(in the rows, 128 means zero)
Known rows, with every step that occurs:
podidez > leku > diru > vitevov: [115 109 116 176 121  92 186 144 139  88 104 147 132 130 173 172  93 137
 143 153]
gozo > vitevov > kalap: [177 153 128 157 117 109 153 173 130  98  89 124 142 117  94  84 143  54
 117 143]
vitevov > kalap > leku: [150 119 134 146 120 117  89  97 138 107 128 157 125 168 106 134 105  95
  80 101]
kalap > leku > diru: [ 59 145 112 135 130 125 141 117  88  89 106 145 109 152 132 215 112 148
 108 156]
podidez > leku: [121 112 136 142 141 112 139 108 153 107 123 140 121 135 190 157 110 143
 144 136]
leku > kalap > vitevov > lezo: [106 226 145 153 101 105 197 138 112  96 148 107 111 152 115 191 103 106
 145 158]
kalap > vitevov > podidez > leku: [157 198 114 132 111 107 148 125 118 122 162 131 104 154 129 154  71  91
 107 134]
leku > diru > vitevov > podidez: [130 127  99 197  93  91 196 170 116 103 116 130 139 129  91 136 106 113
 109 142]
vitevov > zutas: [156 163 121 131 100 132  95 144 166 145 135 115 157 147  92 118 134  71
  93  86]
lezo > vitevov: [156 126 115 127  89 162 129 121 143 128 128 147 135 124 108  96  97 134
 169 158]
zutas > vitevov: [139 138 156  95 142 111 140 177 102 170 163 141 143 109  83 116 109  88
  97  97]
leku > diru: [100 128 128 149 111 122 183 175  99 116  94 137 130 100 112 167 127 140
 145 158]
vitevov > lezo: [157 146 161 115  78 115 126 148 130 112 145 132 146 182 118 109 109 132
 140 156]
gozo > vitevov > podidez > leku > kalap: [133 174 123 192 125  92 193 144 140  85 111  91 118 120 129 119 149  79
 122 157]
kalap > leku > podidez: [ 33 142 112 133 137 123  86 112 101 107 144 118 114 171 151 201  96 171
 118 137]
kalap > leku > diru > vitevov > podidez: [ 80 144  92 168 117 104 149 113 100  80 122 139 116 172 117 194  97 130
  82 144]
kalap > leku > diru > vitevov: [ 73 142  92 155 123 109 150 120  94  78 112 146 120 166 126 205  96 134
  94 151]
gozo > vitevov > lezo: [158 179 138 131  95 107 166 186 114  87 102 112 147 148 110  97 138  85
 142 184]
diru > vitevov > kalap > leku: [171 117  92 182 107  86 120 114 148  89 138 150 147 186 101 110  81  77
  67  99]

Rows:
[149 116  93 188 105  83 111 127 144  94 145 140 150 187 105 116  73  91
  78 101] | diru > vitevov > kalap > leku > podidez
[105 186 135 165 129 102 176 114 155  96 133 119 112 140 172 203 100 106
 140 133] | podidez > leku > kalap > vitevov > zutas
[103 219 129 178 117 104 197 119 120 107 155  96  98 133 108 185 112  96
 121 134] | leku > kalap > vitevov > podidez
[149 119 120 147  82 152  94 113 147 118 134 157 137 152  97 106  73 127
 146 141] | lezo > vitevov > kalap > leku > podidez
[ 83 154  90 156 113 111 140 126 108  83 114 142 129 173 114 200  99 115
  83 137] | kalap > leku > diru > vitevov > zutas
[125 116 128 173 105  87 186 150 140  82 110 148 139 149 170 166  87 139
 147 162] | podidez > leku > diru > vitevov > lezo
[151 134 122 180  86 138 154  92 170 116 147 128 119 134 121 105  95 131
 156 150] | lezo > vitevov > podidez > leku > kalap
[159 151 180  85 107 102 139 190 103 160 175 144 156 147  76 103  96  91
 105 116] | zutas > vitevov > lezo
[148 198 114 139 106 105 168 141 108 118 149 135 104 144 124 166  70  96
 114 144] | kalap > vitevov > podidez > leku > diru
[ 92 217 130 159 124 112 198 129 111 103 140 105 102 126 120 200 113 104
 140 144] | leku > kalap > vitevov
[131 121 132 187 111  97 160 117 148 115 139 122 114 133 138 136 115 130
 111 128] | vitevov > podidez > leku > diru
[ 96 174 137 164 139 101 188 109 143  90 132 123 103 134 185 207  98 126
 152 147] | podidez > leku > kalap > vitevov
[147 115 109 189  92  93 186 180 119  99 100 149 150 126  88 133  99 100
 114 136] | leku > diru > vitevov > kalap
[121 139 138 203 122  93 163  87 166 109 158 102 104 142 145 142 125 124
 109 116] | vitevov > podidez > leku > kalap
[160 206 110 124 105 114 144 135 105 131 164 126 107 151  98 139  80  85
 100 130] | kalap > vitevov > podidez
[151 130  95 221 109  69 171 107 168  92 159 111 132 168 128 115  94  96
  87 110] | diru > vitevov > podidez > leku > kalap
